In the rows, zero is written as 128.
Known rows, with every step that occurs:
C > N > L > G > P > J: [131 137 134 128 112 131 108 133  75 160 125  96  44 141 109 128 156 121
 116 138  90  86 121 128 149 123]
G > K > N: [121 139  98 124 140 119 137 143 184 120 137 110 122  78 124 160  90 138
 111 139 148 153 132 127 154 150]
P > K > N: [106 152 138 133 153 122 132 130 163 111 133 157 143  88 122 135 122 135
 120 139 138 153 128 121 133 140]
P > K > N > L > G: [ 78 104 133 113 134 111 131 117  26  84 117 122 142  95 105 106 153 148
 145 136 120 103 120 107 147 140]
P > G: [144 120 143 120 119 122 147 125 150 126 110  74 197 132 141 140 181 130
 157 102 139  79 134  76 138 139]
N > L > G > K > P > J: [107 117 148 119 108 145 107 134  37 130 109 121 121 133 125 100 141 139
 123 103 124 130 135 131 125 123]
B > K: [161 132 151 131 128 129 133 120 147 133 139 171 141 104 139 103 126 131
 109 145 147 167 155  51 136 140]
N > C > K: [129 131 101 148 135 128 123 122 160 186 152 148 170 147 138 104  80 115
 145 121 117 118 108 124 176 131]
B > X > N > L > G > K > P > J: [113 108 177 105 112 128  98 135  81 106  59 109 103 142 123 106 133 158
 103 129 133 158 144 185 128 114]
L > G > K: [128 118  89 112 107 119 139 143 110 136 112 100 191 137  99 128 107 130
 141 119 127 133 136 107 129 151]
G > P > K > N > L: [108 137 141 149 136 102 125 119  92 119 138 154  51  94 124 122 137 140
 102 155 115 137 126 173 126 126]
P > K: [133 147 139 147 131 127 130 127 129 149 121 168 201 136 121 112 114 119
 128 132 123 150 134 114  97 139]
G > P > K > N: [118 174 138 143 141 106 129 132 190 129 137 162  66 106 115 136 136 136
 106 141 122 168 133 169 119 125]
X > N > C > K: [112 129 108 143 144 119 117 133 221 168 122 148 164 157 136 114  75 118
 131 127 115 129 103 160 170 131]
G > P > K > N > C: [112 150 137 145 156 127 116 130 233 133 160 171  34 129 124 124 134 126
 127 128 108 160 107 206 132 107]
X > P: [117 111  95 124 137 143 136 104  77 152 116 155 150 131 120 115 175 116
 133 123 131 131 136 102 103 130]
L > N > C > K > P > G: [123 131 132 134 124 109 134 124 188 132 125  99 171 155 148 140 218 138
 149  85 131 103 109 152 130 123]
N > L > G: [ 97  72 121 112 117 112 143 109   4 110  97  83 176 121 111  90 145 132
 151 130 115  77 126  64 146 140]
G > K: [149 132  95 136 117 124 137 142 152 158 125 117 174 126 122 141  80 120
 116 132 135 150 139 122 122 149]
N > C > G > K > P > J: [139 131 165 127 125 164  96 149 208 164 152 156 124 150 153 118  68 110
 123  95 127 142 125 148 124 105]
B > X > P > K > N > C > G: [130 110 154 109 154 143 104 117 188 130 156 187 108 125 136 133  95 124
 138 142 135 150 124 174 127 103]
G > K > N > C > X > P > J: [136 151 103 121 130 189 101 132 112 146 161 153  36 133 131 160  97 132
 135 128 144 137 122 161 147 107]
B > J: [168 117 151 131 139 114 157 117 112 139  97 124 132  93 123 128 115 116
 104 138 140 118 155 119 122 140]
B > X: [159 103 152 120 126 111 142 109 118 135  80  92 164 126 131 111 102 138
 117 158 146 144 155  98 143 126]
K > N: [104 124 123 121 153 117 146 122 167 107 123 101 129  75 130 136 119 133
 121 136 145 125 129  80 166 140]
L > N > C > K: [133 121  88 151 129 110 134 122 185 176 126 129 170 144 131 121  97 123
 133 129 116 113  95 157 165 139]
C > P > K > N > L > G: [101 132 130 112 126 121 135 126   5  68 113 135 129 111  98  97 128 142
 148 143 113 109 117 138 129 139]
X > P > K > N > L: [ 87 114 122 134 150 132 118 106  22 110 140 181  93  86 123 122 172 139
 119 147 128 133 122 155 118 134]

Rows:
[121 136 138 141 107 102 124 122  56 139 115 158 109 157  98  94 159 132
 131 134  92 133 132 166  91 122] -> N > L > G > P > K
[115 123  90 121 148 162 133 107 102 116 164 135  67 132 129 154 142 122
 147 138 143 126 124 100 127 104] -> K > N > C > X > P
[100 118 120 118 109 113 135 138  69  81 106  86 143 149 114 145 131 138
 112 132 134 150 147 105  84 120] -> C > X > N > L > G > K > P
[111 150 123 144 131 111 134 119 122 154 132 142 188 135 138 105 136 124
 114 111 134 153 141  80 128 129] -> C > K > P
[110 106 106 131 135 113 132 129  86 111 138 106  98  70 132 144  97 140
 105 153 139 124 125 136 160 148] -> G > K > N > L
[153 139 145 117 129 142 134 145 214  93  96 102 138 176 138 128 145 119
 165 106 116  93 105 183 120 121] -> X > N > C > P > G
[111 132 150 117 103 143 110 144  63 101  94  98 112 153 124 134 107 143
 112 124 133 135 140 127 112 114] -> C > X > N > L > G > K > P > J
[164 125 112 125 110 122 133 151 193 164 145 122 205 127 133 151  22 108
 118 133 137 130 142  99 119 145] -> C > G > K
[181 156 108 126 107 149 130 157 175 127 139 114 138 167 132 146 115 119
 161 105 123 118 115 196 114 133] -> N > C > P > G > K
[146 122 112 117 119 163 135 112  97 127 150 104 127 171 140 160 204 124
 178 104 141  81 127  97 110 108] -> N > C > X > P > G
[124 100 131 138 123 114 143 120  78 100  95  80 145 132 137 142  75 128
 110 168 132  99 135  82 124 127] -> C > X > N > L
[162 102 100 130 117 120 130 150 249 160 142 120 172 142 134 160  37 108
 124 132 123 123 110 169 118 137] -> L > N > C > G > K
[123 137 119 136 127 122 135 136 151 133 129 129 159 130 131 130 136 121
 104 112 140 180 148 116  87 130] -> G > K > P
[143 124 152 129 119 147 105 148 228 154 126 138 124 148 146 136  81 119
 113 102 125 139 114 180 112 112] -> L > N > C > G > K > P > J
[122 126 162 120 126 121 143 123 150 105 115  85 181 136 148 131 228 132
 145  84 143 109 142  74 106 122] -> K > P > G
[170 161 160 111 134 150 128 139 194  76 157 145  71 122 146 128 163 138
 159 116 141 122 119 146 152 123] -> B > K > N > C > P > G
[134 137 171 132 138 127 131 116 146 113 140 175 129 111 145  97 176 131
  98 123 150 196 162  52 102 121] -> B > K > P
[135 116  89 130 133 166 134 105  78 143 154 138 108 166 129 136 134 109
 152 133 133 123 129  94 104 103] -> N > C > X > P
[120 121 102 130 117  99 133 124  72 141 133  83  62 140  99 136 183 116
 116 150  88  97 126 112 124 129] -> C > N > L > G > P
[109 118 133 118 159 152 108 125 199 134 177 199 120 123 136 134 102 109
 146 123 125 130 110 152 120 112] -> X > P > K > N > C > G
[122 146 138 140 138 126 130 126  47  87 130 160 105  95 124 111  98 134
 119 159 121 129 119 161 123 138] -> C > P > K > N > L
[110 150 135 125 108 115 107 125  66 153 117 122  36 118 115 101 114 153
 125 127 108  95 119 159 201 123] -> C > K > N > L > G > P > J
[185 148  97 128 101 131 141 156 198 119 116  97 139 164 125 162 128 127
 150 114 122 112 105 226 104 141] -> L > N > C > P > G > K
[126 106 105 144 142 123 131 122  66 140 151  90 132 101 131 156 144 105
 103 166 112  88 121  67 134 147] -> C > N > L
[147 142 185 119 123 125 133 123 155  98 139 136 145 122 154 125 242 143
 130  96 156 147 158  60 107 124] -> B > K > P > G
